Known rows, with every step that occurs
kesi > ruten > nabi > siza: -.13 -.07 -.04 -.20 -.49 -.04 -.06 .09 -.10 -.09 .23 .59 -.22 -.06 -.07
 .12 .00 -.17 .11 -.25 .05 .01 -.01 -.14 .28 -.02 .17 -.27 .35 -.02
gili > bulu: -.05 -.01 -.06 .48 .18 .21 -.11 -.21 -.03 .07 -.21 .23 .13 .02 -.16 -.11
 -.03 -.10 .03 -.10 .05 -.02 .08 .15 .03 .01 .02 .18 .07 .06
bulu > ludu: .13 -.01 .05 .20 -.45 -.05 -.11 .01 .00 .12 -.01 .14 -.13 .04 .01 .08
 -.12 -.06 .08 -.54 -.06 -.03 .24 .28 -.12 .01 -.03 -.07 .19 .09
siza > gage > fufi > gili > bulu > ludu: .33 .05 .02 .28 .32 -.28 .22 .17 .02 .02 .22 -.28 .12 .11 -.09 .21 .03
 .43 -.03 .02 -.09 -.10 .04 .23 -.59 -.05 -.22 -.04 -.04 -.03
zovet > ruten > buza: -.34 -.01 -.05 .13 -.04 -.10 -.03 .11 -.03 -.06 -.71 .21 .20 -.01 .05
 -.01 -.10 -.19 -.18 -.40 .18 .05 .34 .06 .55 -.05 .11 -.11 -.02 .01
nabi > ruten > zovet > goguz: .05 .02 -.08 .25 .06 .33 -.10 -.31 .00 .16 -.24 .12 .01 .39 -.20 -.04
 .08 -.09 .45 -.25 -.09 .05 .07 .15 -.19 -.09 .18 .20 .06 .09
gage > fufi > gili > bulu > ludu: .20 .02 .01 .13 .25 -.15 .25 .07 .03 .06 -.01 -.10 .22 -.04 -.17 .05 .06
 .37 .14 -.26 -.09 -.15 -.02 .32 -.52 -.03 -.13 -.11 -.01 -.02
ludu > bulu > nabi > ruten > zovet: -.11 .09 .04 -.26 .16 .15 .00 -.21 .09 .24 -.02 -.20 -.34 .19 .05 -.05
 -.03 .07 .10 -.19 -.01 .04 -.11 -.12 -.39 -.05 .29 .17 -.23 .08
ludu > bulu > nabi > ruten > buza: -.16 .15 .13 -.41 .02 .22 .02 .07 .02 .03 -.34 -.12 -.13 .00 .10 -.05
 -.06 .28 .08 -.35 .14 .03 -.04 -.12 -.01 .07 .39 .16 -.08 .09
siza > gage > fufi > gili > bulu: .14 .02 -.08 .33 .52 -.16 .14 .01 -.01 -.04 .03 -.24 .31 .08 -.07 .11
 .09 .24 -.13 .22 -.05 -.04 .01 .09 -.30 -.10 -.25 .04 -.13 -.06
pubi > bulu > gili > fufi: .09 -.07 .05 -.39 -.69 .12 -.07 .20 .05 .03 .09 -.13 -.07 -.38 .33 -.11
 -.27 -.35 -.15 .35 -.18 .17 .01 .21 .22 -.07 -.38 .15 .10 -.02
siza > gage: .04 .00 -.04 .39 -.17 -.05 -.20 -.06 -.03 .02 .03 .00 -.05 .15 .12 .15
 -.10 -.18 -.20 -.07 -.03 .08 .27 .03 .12 -.03 -.15 .07 .05 .05
zovet > ruten > nabi > bulu > gili: -.06 -.07 .04 -.27 -.24 .16 -.04 .23 -.11 .02 -.24 -.29 -.16 -.23 .20
 -.17 .10 -.28 -.25 .40 -.15 -.01 .18 -.10 .53 .10 -.11 -.23 -.20 .10
fufi > gili > bulu > nabi > siza > gage > depe: .07 .25 .08 .04 .62 -.10 .05 -.24 .11 -.11 .43 -.07 -.16 -.03 -.14 .15
 -.03 .15 -.23 .25 -.12 -.07 -.33 -.27 -.15 .07 .14 .41 -.11 -.15
fufi > gili > bulu > nabi > ruten: -.05 .20 -.01 -.21 .56 .30 .13 -.23 .04 -.02 .35 -.19 .00 -.05 .03 -.15
 .23 .46 .31 .05 -.01 -.10 -.29 .05 -.20 .00 .13 .17 -.13 -.04
pubi > bulu: -.03 .10 -.05 .01 -.34 .16 -.15 .01 .00 .07 -.01 .42 .00 -.06 .14 -.07
 -.27 -.12 .03 -.07 .01 .04 .23 .28 .22 -.12 -.14 .33 .01 .07
zovet > ruten > kesi: -.16 -.04 -.07 -.01 .33 -.17 -.10 .11 .02 -.04 -.34 -.11 .15 .07 -.12
 -.04 -.05 -.49 -.25 -.07 .13 -.03 .17 .11 .53 -.02 -.05 -.41 -.14 .04
nabi > siza: -.08 -.04 -.05 .15 -.27 -.13 -.07 -.12 .02 -.03 -.17 .57 -.02 .08 .00
 -.03 -.15 -.21 .09 -.33 .16 .08 .11 .00 .16 .04 .10 -.05 .27 -.06
depe > gage > fufi > gili > bulu: -.17 .03 .03 .54 .50 -.08 .06 -.17 .08 .04 -.17 -.05 .52 .02 -.27 -.13
 .18 .27 .33 -.01 .06 -.08 -.16 .00 -.24 .02 -.05 -.05 -.17 .01
gili > fufi: .01 -.11 .00 -.09 -.45 .06 -.20 -.01 .05 -.04 -.09 -.11 .15 -.08 .03
 -.01 -.10 -.40 .01 -.21 -.13 .14 .14 .11 .21 -.07 -.23 -.15 .11 -.02
gage > siza: -.18 .03 -.09 .14 -.06 -.04 -.27 -.08 -.02 .07 -.16 .03 -.22 -.12 .12
 -.11 -.12 -.16 .20 -.24 .03 .01 .33 .24 .06 -.09 -.22 -.05 .22 .00
fufi > gili: -.08 .07 -.02 .06 .08 -.02 -.08 -.19 .00 .00 -.05 -.02 .17 -.13 .04 .06
 .18 -.04 .18 -.40 -.04 -.06 .25 .18 .09 -.06 -.19 -.01 .05 -.02
nabi > siza > gage: .06 .01 -.05 .26 -.22 -.26 -.07 -.05 .01 -.06 .04 .39 -.12 .24 .09 .12
 -.17 -.16 -.06 -.06 .14 .13 .14 -.11 .11 .02 .01 -.02 .25 -.07
nabi > siza > gage > fufi > gili > bulu: .15 .03 -.07 .20 .48 -.37 .28 .02 .04 -.11 .04 .17 .25 .16 -.10 .09 .01
 .27 .00 .24 .11 .02 -.10 -.05 -.32 -.04 -.10 -.03 .06 -.18
depe > gage > fufi: -.19 -.09 .00 .52 -.28 -.11 -.15 -.02 .08 .06 -.27 .04 .37 .14 -.11 -.07
 -.10 -.07 .04 -.22 .02 .08 -.09 -.06 .00 -.02 -.01 -.21 -.12 .08
kesi > ruten > nabi > siza > gage > fufi: .05 -.14 -.08 -.16 -.48 -.32 .07 .36 -.08 -.18 .34 .29 -.14 .14 -.01 .28
 -.11 -.02 -.25 .14 -.02 .08 -.16 -.24 .01 -.10 .02 -.39 .20 -.07
fufi > gili > bulu > nabi > ruten > zovet: -.07 .20 .00 -.07 .87 .23 .21 -.37 .07 .16 .33 -.20 -.08 .08 -.06 -.13
 .31 .45 .39 .07 .03 -.07 -.29 .08 -.46 -.09 .22 .32 -.16 -.07
buza > ruten > kesi: -.04 -.18 -.10 .05 .03 .03 -.03 -.04 -.04 .00 -.30 -.17 .00 .14 .00 .08
 .00 -.29 -.21 -.22 .23 -.10 .10 .24 .20 .06 .13 -.05 -.08 .03
depe > gage > siza: -.35 .06 .03 .44 -.03 -.10 -.35 -.17 .05 .12 -.14 .03 -.11 .00 .04 -.19
 -.05 -.09 .47 -.16 .14 .01 .24 .05 .06 .01 -.09 -.08 .14 .08
zovet > ruten > nabi > siza > gage: -.07 -.01 -.06 -.15 -.17 -.40 -.02 .25 -.08 -.22 -.01 .33 -.18 .20 .16
 .13 -.20 -.32 -.24 .18 .11 .08 .23 -.26 .48 -.08 .06 -.27 .06 -.10
gage > fufi > gili > bulu > nabi > siza: -.03 .05 -.03 -.23 .51 -.24 .27 -.08 .11 -.07 .12 .25 .27 -.12 -.16 -.10
 .04 .31 .10 .10 .11 -.08 -.44 -.11 -.26 .00 .09 .02 -.05 -.15

Rows
.00 .00 -.09 -.20 .53 -.51 .34 .31 -.05 -.27 -.04 .07 .18 .12 -.04 .10
 -.01 .09 -.19 .48 .09 -.04 .00 -.20 .05 -.15 -.04 -.26 -.13 -.22 -> zovet > ruten > nabi > siza > gage > fufi > gili > bulu
.03 -.18 .12 -.29 -.51 .01 -.12 .08 .04 .06 -.35 -.45 -.10 -.32 .15 .00
 -.14 -.52 -.27 .00 -.22 .13 .10 -.07 .01 .07 -.29 -.15 .06 .07 -> ludu > bulu > gili > fufi
-.21 .07 .08 .13 .58 -.29 .19 -.16 .18 -.03 .12 .24 .36 -.01 -.26 -.18
 .09 .39 .38 .18 .21 -.08 -.56 -.30 -.27 .09 .21 .01 -.10 -.08 -> depe > gage > fufi > gili > bulu > nabi > siza
-.08 .04 -.01 .19 .26 .22 -.12 -.21 .02 .07 .11 .11 .04 -.11 -.12 -.14
 -.05 .00 -.08 .09 .05 -.06 -.21 -.03 .04 .05 .12 .29 -.05 .08 -> gili > bulu > nabi
.06 .05 -.01 -.32 .14 -.52 .17 .10 .11 -.13 .35 -.04 .09 .01 .10 .16
 -.05 .22 -.15 .13 .05 .03 -.30 -.22 -.18 -.05 -.07 -.11 -.05 -.17 -> bulu > nabi > siza > gage > fufi > gili
-.14 .04 .08 -.16 -.10 .06 -.22 -.11 .06 .11 -.13 -.05 -.13 -.13 .00 .00
 -.16 -.18 -.18 -.25 -.03 -.05 .01 -.18 .01 .04 .06 .14 -.15 .16 -> ludu > bulu > nabi
-.03 .05 -.03 -.08 .52 -.03 .13 -.08 .07 -.01 .11 -.18 .34 -.22 -.16
 -.07 .09 .30 -.08 .10 -.03 -.12 -.36 .02 -.26 -.06 -.06 .08 -.22 -.04 -> gage > fufi > gili > bulu > nabi
.17 -.14 .11 -.19 -.51 .30 -.11 .08 .04 .08 -.09 -.49 -.01 -.26 .14 -.19
 .07 -.30 -.03 .32 -.23 .14 .03 .04 .18 .15 -.34 -.13 .00 .07 -> nabi > bulu > gili > fufi
.14 -.29 .08 -.57 -.71 .36 .01 .20 -.11 -.03 -.06 -.65 -.23 -.24 .31
 -.07 .10 -.26 -.19 .43 -.17 .02 .08 .01 .24 .13 -.11 -.03 -.12 .03 -> buza > ruten > nabi > bulu > gili > fufi
.10 .07 -.03 .05 .61 -.17 .13 .03 .06 -.04 .36 -.35 .24 -.06 -.05 .08
 .08 .35 -.23 .39 -.05 -.08 -.28 -.08 -.30 -.07 -.15 .13 -.26 -.05 -> siza > gage > fufi > gili > bulu > nabi
.26 .03 .11 .17 -.36 .20 -.10 .03 .02 .18 -.04 -.04 -.16 .08 -.02 -.07
 .02 .11 .25 -.29 -.05 -.05 .28 .24 -.08 .15 -.06 -.02 .01 .18 -> nabi > bulu > ludu
-.10 .00 .01 -.19 -.08 .18 -.13 .16 -.09 -.04 -.25 -.07 -.03 .01 .04
 -.14 .04 -.23 -.02 .14 -.07 -.05 .35 -.06 .60 .01 -.03 -.17 -.25 .12 -> zovet > ruten > nabi > bulu
-.10 .10 .00 .01 -.17 .26 .03 .05 -.05 -.04 -.35 .10 .07 .12 .12 -.06
 .02 .21 .20 -.47 .15 .11 .15 .17 .15 .00 .28 .02 .16 -.02 -> nabi > ruten > buza
.05 -.18 .03 -.13 -.60 .03 -.13 .07 .03 .01 -.06 -.35 .02 -.31 .19 -.04
 -.07 -.46 -.22 .05 -.21 .16 -.03 .08 .15 .02 -.31 -.20 .18 -.03 -> bulu > gili > fufi
-.06 -.23 -.16 .40 -.04 .19 -.11 -.40 -.03 .17 -.47 .15 -.06 .34 -.17
 .11 -.01 -.28 .12 -.35 .06 -.09 .27 .16 -.12 -.07 .21 .41 -.06 .11 -> buza > ruten > zovet > goguz
.11 -.18 .12 -.54 -.71 .38 -.10 .28 -.07 .01 .30 -.50 -.24 -.39 .10 -.05
 .21 -.24 .01 .42 -.31 .07 -.09 -.09 .30 .12 -.25 -.33 .08 .10 -> kesi > ruten > nabi > bulu > gili > fufi
.16 .00 .03 .42 -.01 .10 -.01 -.06 -.01 .13 -.04 .20 -.08 .06 -.17 -.01
 -.07 .08 .12 -.29 .01 -.09 .13 .29 -.24 .07 .04 .10 .14 .08 -> gili > bulu > ludu
-.15 -.07 -.03 -.07 -.45 .18 -.19 .07 -.12 -.03 .24 .19 -.14 -.13 -.03
 .15 .08 -.20 -.05 -.28 -.12 -.04 .08 -.03 .29 -.07 .02 -.22 .18 .09 -> kesi > ruten > nabi
-.05 .09 -.02 .28 .51 .11 .02 -.27 -.02 .03 -.08 .05 .22 -.11 -.14 -.04
 .21 .09 .23 -.13 .03 -.12 .14 .19 -.04 -.02 -.11 .16 .03 -.01 -> fufi > gili > bulu
.12 -.03 -.06 .11 .22 -.27 .15 .07 .07 -.08 .22 .24 .05 .16 -.08 -.01
 -.23 .18 -.32 .44 .14 .07 -.45 -.25 -.24 .03 .13 .09 -.02 -.09 -> gili > bulu > nabi > siza > gage > fufi
-.10 .09 .04 -.40 -.14 .23 -.09 -.09 .05 .05 .01 -.20 -.27 .06 .12 -.07
 -.12 .08 .02 -.18 -.05 .00 -.09 -.16 -.12 .03 .20 .02 -.21 .12 -> ludu > bulu > nabi > ruten
.09 -.02 -.05 -.15 .30 -.27 .29 .23 -.08 -.19 .46 .20 .02 .03 -.15 .25
 .16 .32 .02 .34 .02 -.06 -.20 -.18 -.21 -.09 -.01 -.22 .13 -.14 -> kesi > ruten > nabi > siza > gage > fufi > gili > bulu
-.11 .03 .00 -.16 -.21 -.14 -.08 -.14 .08 -.02 .13 .46 -.09 -.05 .04
 -.06 -.15 -.11 .02 -.17 .14 .05 -.20 -.17 .14 .07 .20 .03 .17 -.04 -> bulu > nabi > siza
.35 .04 .02 .16 .28 -.50 .37 .17 .05 -.05 .21 .14 .03 .19 -.10 .18 -.04
 .42 .13 .05 .08 -.05 -.07 .10 -.61 .01 -.06 -.12 .15 -.16 -> nabi > siza > gage > fufi > gili > bulu > ludu
.08 .21 .03 -.18 .66 .01 .36 .21 .02 -.13 .15 -.41 .21 .07 .04 .03 .17
 .80 .00 .27 .11 .01 -.37 -.03 -.35 -.06 .18 .17 -.17 -.12 -> siza > gage > fufi > gili > bulu > nabi > ruten > buza
.12 -.03 .12 -.15 -.37 .33 -.09 .14 -.12 .09 -.04 -.26 -.12 -.29 .13
 -.14 .18 -.16 -.08 .31 -.17 .01 .09 -.02 .25 .16 -.11 .00 .03 .13 -> ruten > nabi > bulu > gili
.05 -.09 -.03 -.06 -.44 -.07 -.03 .00 -.09 -.19 .05 .00 -.45 .24 .14 .34
 -.26 -.24 -.59 -.05 -.10 -.01 .09 -.20 .14 .00 .32 .23 -.08 -.14 -> buza > ruten > nabi > siza > gage > depe
-.02 -.02 .03 -.13 -.35 .41 -.17 .09 -.11 .04 .22 .04 -.19 -.09 -.10
 -.02 .22 -.04 .17 .00 -.11 -.07 .14 -.05 .31 .08 -.01 -.14 -.01 .19 -> kesi > ruten > nabi > bulu
-.06 .03 -.09 .19 .00 .18 .02 -.23 .01 .17 -.06 .02 -.13 .32 .06 -.06
 .04 .02 .23 -.30 .00 .12 .09 .18 -.22 -.14 .16 .05 .03 -.03 -> nabi > ruten > zovet
.05 -.21 .03 -.21 -.53 .37 .02 .07 -.17 .06 -.17 -.37 -.33 -.16 .31 -.06
 .14 -.07 -.21 .24 -.07 -.08 .14 .00 .21 .15 .06 .12 -.15 .09 -> buza > ruten > nabi > bulu > gili
.05 .07 .01 .18 .31 -.12 .00 -.11 .05 -.04 .31 .37 -.15 .12 -.05 .00
 -.14 .07 -.08 .36 .20 .04 -.25 -.24 -.03 .11 .18 .28 .10 -.04 -> gili > bulu > nabi > siza > gage
.19 .05 -.01 -.12 .43 -.33 .27 .21 -.06 -.19 .19 .13 .19 .07 -.11 .13
 .09 .22 .00 .38 .05 -.03 -.12 -.12 -.21 -.07 -.04 -.03 .10 -.20 -> ruten > nabi > siza > gage > fufi > gili > bulu
.09 .05 .08 -.08 -.21 .35 -.18 .07 -.10 .03 -.06 -.01 .01 -.05 -.03 -.11
 .15 -.10 .14 .04 -.08 -.03 .27 .02 .31 .07 -.02 .04 -.04 .13 -> ruten > nabi > bulu
